Each row was made from one small tree. The marks that hang from a mark follow it in brackets, in the order of their numbers. Every link used is in the known rows. Write each row's tree.
Known rows
q_427[q_209]: -3.3, 45.5, -24.7, 6.2, -12.9, -32.5, -12.9, 40.6, 0.7, -18.7, 2.0, -18.6, -22.9, -20.9, 20.7, -32.5, 4.0, -9.1
q_209[q_427 q_469[q_140 q_638]]: 41.8, -5.9, 32.3, -10.6, 42.5, -7.6, -7.4, 2.7, -0.1, 26.1, 25.6, 42.8, -8.9, -13.8, 12.5, -6.4, 11.4, 65.2
q_821[q_140[q_469[q_209 q_272 q_638]]]: -19.8, -34.8, -10.4, 6.5, -23.2, 16.7, 18.1, -10.6, -1.2, -7.9, 6.8, -8.2, 15.6, -2.0, -3.2, 1.9, -19.3, -34.5
q_209[q_427]: 32.4, 42.4, 5.0, -13.2, -3.2, -11.1, -15.4, 11.8, -3.6, 1.9, -1.7, 18.2, -38.5, -17.4, 32.2, -14.0, 9.4, 25.2
q_907[q_813]: -3.4, 30.7, -28.2, -2.9, -30.4, -15.1, -24.5, 8.4, -14.2, -6.4, 9.6, 8.8, -21.4, 14.2, 24.5, -11.3, 11.0, -10.0
q_272[q_813]: 5.2, 42.6, -7.1, 5.7, -16.8, -3.4, -15.7, 26.8, 8.1, -11.6, -12.0, -6.8, -28.8, 19.1, 7.3, -33.2, 15.0, -8.1
q_140[q_469[q_209 q_272] q_821]: -23.2, -18.3, -14.9, -5.4, -19.9, 7.8, 0.2, -35.1, 4.3, -10.9, -25.7, -11.5, 6.3, 16.8, -13.7, 43.1, -6.5, -37.1
q_469[q_140 q_209[q_427] q_638]: 35.8, -6.2, 31.6, -5.2, 28.6, -4.3, 9.5, -10.3, -10.7, 20.2, -14.6, 22.1, 27.1, -34.0, -4.9, 10.9, -1.0, 26.9
q_209[q_427 q_469[q_638]]: 33.5, 8.2, 21.8, -9.8, 40.1, -4.4, -4.9, 14.6, -5.6, 15.9, 27.8, 46.9, -36.9, -6.9, 22.9, 4.1, 18.8, 56.0
q_427[q_209[q_469[q_140[q_821]]]]: -1.1, 19.5, -9.9, -9.1, 19.1, -36.4, -17.8, 20.1, 21.9, -2.6, 14.6, -19.6, -22.4, -14.0, 14.0, -12.1, 4.9, 27.8
q_821[q_140[q_469[q_209 q_638]]]: -7.9, -24.7, -16.5, -1.6, -28.1, -3.8, 7.8, -2.9, 6.1, -7.1, 6.9, -6.0, -5.2, -16.0, 17.6, -9.5, -20.9, -31.2
q_427[q_209[q_469[q_140 q_272 q_638]]]: -6.8, -8.7, 6.6, 18.4, 32.7, -8.3, 5.4, 25.5, -2.7, 2.0, 27.0, 0.1, 25.7, -2.5, -18.0, -14.2, 7.5, 23.0
q_140[q_469[q_209 q_272 q_638] q_821]: -18.3, -44.2, -4.2, -2.8, -6.1, 17.3, 17.3, -29.8, -11.1, 9.9, -24.5, -1.6, 26.0, 21.7, -25.1, 45.4, -9.4, -30.4
q_427[q_209[q_469]]: -7.4, 36.5, -19.4, 7.3, 13.1, -34.6, -18.3, 39.0, 12.8, -25.2, 27.6, -2.9, -37.8, -14.4, 23.1, -18.9, 15.4, 12.3
q_821[q_140[q_469[q_272]]]: -16.3, -8.5, -24.1, 0.7, -46.9, 6.4, -3.8, -2.8, 10.3, -14.1, 15.7, -16.2, -12.8, 6.0, 16.4, -29.7, -17.3, -30.0
q_821[q_140[q_469]]: -4.8, 1.7, -29.7, -7.7, -51.1, -13.2, -13.9, 4.5, 16.9, -13.9, 16.1, -14.1, -34.1, -7.4, 37.8, -41.3, -18.5, -26.1
q_821[q_140[q_469[q_209[q_427]]]]: 9.8, 2.3, -14.8, -13.7, -28.6, -7.3, -8.6, -12.2, 18.8, -20.6, 5.9, 4.8, -30.5, -29.4, 32.5, 2.9, -11.5, -13.0
q_140[q_469[q_272] q_821]: -15.9, -14.2, -18.9, -9.5, -32.3, 6.6, -7.2, -21.0, 0.8, 3.0, -15.3, -11.9, -5.9, 30.3, -2.7, 11.0, -6.3, -25.1

Which tree is each row?
-10.0, -7.2, -22.1, -15.0, -24.9, -15.4, -10.4, -26.9, 11.8, -11.6, -26.4, -9.2, -16.4, 0.8, 10.2, 29.8, -8.0, -32.5
q_140[q_469[q_209] q_821]
1.5, -28.0, -14.1, -17.5, -25.1, -6.8, -1.8, -7.7, -6.6, 23.8, -14.5, 0.4, -9.8, 19.6, 9.2, 1.2, -10.6, -14.4
q_140[q_469[q_638] q_821]
-23.0, -12.5, -20.3, 4.5, -35.3, 7.7, 3.3, -15.0, 13.2, -26.6, 6.3, -16.0, -2.4, -6.2, 7.2, -1.0, -16.4, -40.4
q_821[q_140[q_469[q_209 q_272]]]
5.4, -14.1, 23.7, 18.4, 6.8, 26.5, 13.1, 9.2, -12.0, 23.2, -11.9, -2.7, 50.3, 32.0, -41.6, -29.0, 4.6, 4.7
q_469[q_140 q_272[q_813] q_638]
25.8, 9.3, 20.2, -4.6, 25.5, 0.0, 11.2, 2.7, -16.9, 9.2, -12.6, 26.9, -2.7, -26.7, 6.4, 22.8, 6.0, 16.7
q_469[q_209[q_427] q_638]
-18.7, 27.3, -13.6, 16.6, 17.4, -13.9, -8.2, 31.0, 5.4, -26.2, 27.7, -4.6, -17.9, 0.0, 1.1, -7.9, 16.3, 9.6
q_427[q_209[q_469[q_272]]]
20.3, -3.4, 29.2, 0.2, 46.5, 18.9, 6.0, 6.7, -13.5, 15.4, 28.4, 44.3, -13.4, 10.1, -0.3, 16.8, 20.0, 52.0
q_209[q_427 q_469[q_272 q_638]]
8.6, -11.4, 16.8, 7.5, 14.2, -10.5, 10.3, -4.7, -8.2, 12.5, -13.7, -2.3, 36.8, -23.1, -10.0, -8.0, -9.3, -3.5
q_469[q_140 q_209 q_638]
-12.7, -31.0, -13.5, 2.5, -35.1, 15.0, 11.2, 2.2, -3.6, 5.3, 16.7, -7.2, 4.8, 11.8, 5.8, -27.2, -19.4, -23.6
q_821[q_140[q_469[q_272 q_638]]]
-8.1, -3.3, 10.6, -7.7, 23.4, -0.5, -9.2, -12.4, 13.8, 12.0, 14.0, -11.2, -6.1, 18.9, -5.3, 0.9, 3.7, 28.5
q_209[q_469[q_140[q_821] q_272]]
-3.4, 9.0, 11.7, -4.4, -3.6, 17.4, -3.4, -6.7, 9.6, 16.9, -26.3, -30.8, 17.0, 35.9, -28.5, -10.0, 3.4, 5.6
q_469[q_140[q_821] q_272[q_813]]
-5.2, 3.2, 6.8, -9.8, -4.5, 4.2, -1.8, -13.9, 0.7, 21.5, -17.1, -31.4, 15.1, 14.6, -11.3, -11.0, -9.6, 5.6
q_469[q_140[q_821] q_272]
1.6, 24.3, -9.9, 7.5, 15.6, -37.7, -19.9, 28.1, 18.5, -16.3, 26.4, -6.8, -12.8, -21.2, 13.7, -28.5, 8.7, 20.9
q_427[q_209[q_469[q_140]]]
6.7, 24.4, 14.1, 3.3, 16.7, 14.4, 5.0, -12.0, -8.8, -14.5, -13.3, 12.6, 1.4, -14.2, -6.7, 33.6, 10.8, 4.4
q_469[q_209[q_427] q_272]
-1.3, -24.6, 19.5, -7.1, 11.0, 15.1, 16.6, -7.8, -16.6, 45.5, -16.0, -21.1, 37.7, 20.3, -24.0, -7.8, -12.8, 13.4
q_469[q_140[q_821] q_272 q_638]
-14.7, 4.6, -3.1, 18.3, 31.1, -5.2, 7.0, 36.3, -8.4, -6.3, 29.3, 3.6, 1.3, 4.4, -9.3, -4.9, 14.1, 15.2
q_427[q_209[q_469[q_272 q_638]]]
20.5, -18.6, 38.4, 6.1, 34.9, 21.5, 21.5, -19.6, -18.6, 20.2, -14.4, 19.5, 53.9, -16.4, -30.6, 25.1, 1.1, 22.2
q_469[q_140 q_209[q_427] q_272 q_638]
10.4, -3.2, 27.2, 6.2, 31.1, 25.1, 23.8, -6.2, -25.5, 8.0, -11.9, 24.4, 23.4, -8.9, -19.3, 37.0, 8.0, 12.2
q_469[q_209[q_427] q_272 q_638]
13.3, 2.1, 31.2, 11.9, 31.8, 38.1, 22.1, 0.5, -17.1, 3.5, -21.1, 26.1, 24.0, 12.8, -36.4, 38.1, 21.2, 11.3
q_469[q_209[q_427] q_272[q_813] q_638]
-16.4, -8.2, -11.2, 22.6, -24.6, 18.9, -3.0, -17.5, 7.7, -34.8, -18.8, 8.0, 20.4, 25.1, -28.8, 20.5, 10.2, -46.5
q_140[q_469[q_209 q_272[q_813]]]
-11.2, -1.9, -26.5, -4.4, -39.8, -12.0, -7.2, -7.6, 19.8, -26.6, 6.6, -14.1, -23.8, -20.8, 28.4, -12.2, -18.3, -37.0
q_821[q_140[q_469[q_209]]]
-14.5, -1.5, 11.2, -5.7, 9.2, 5.7, 6.6, -29.1, 4.0, 6.8, -28.0, -31.3, 29.2, -0.7, -23.1, 23.7, -9.1, -7.2
q_469[q_140[q_821] q_209 q_272]
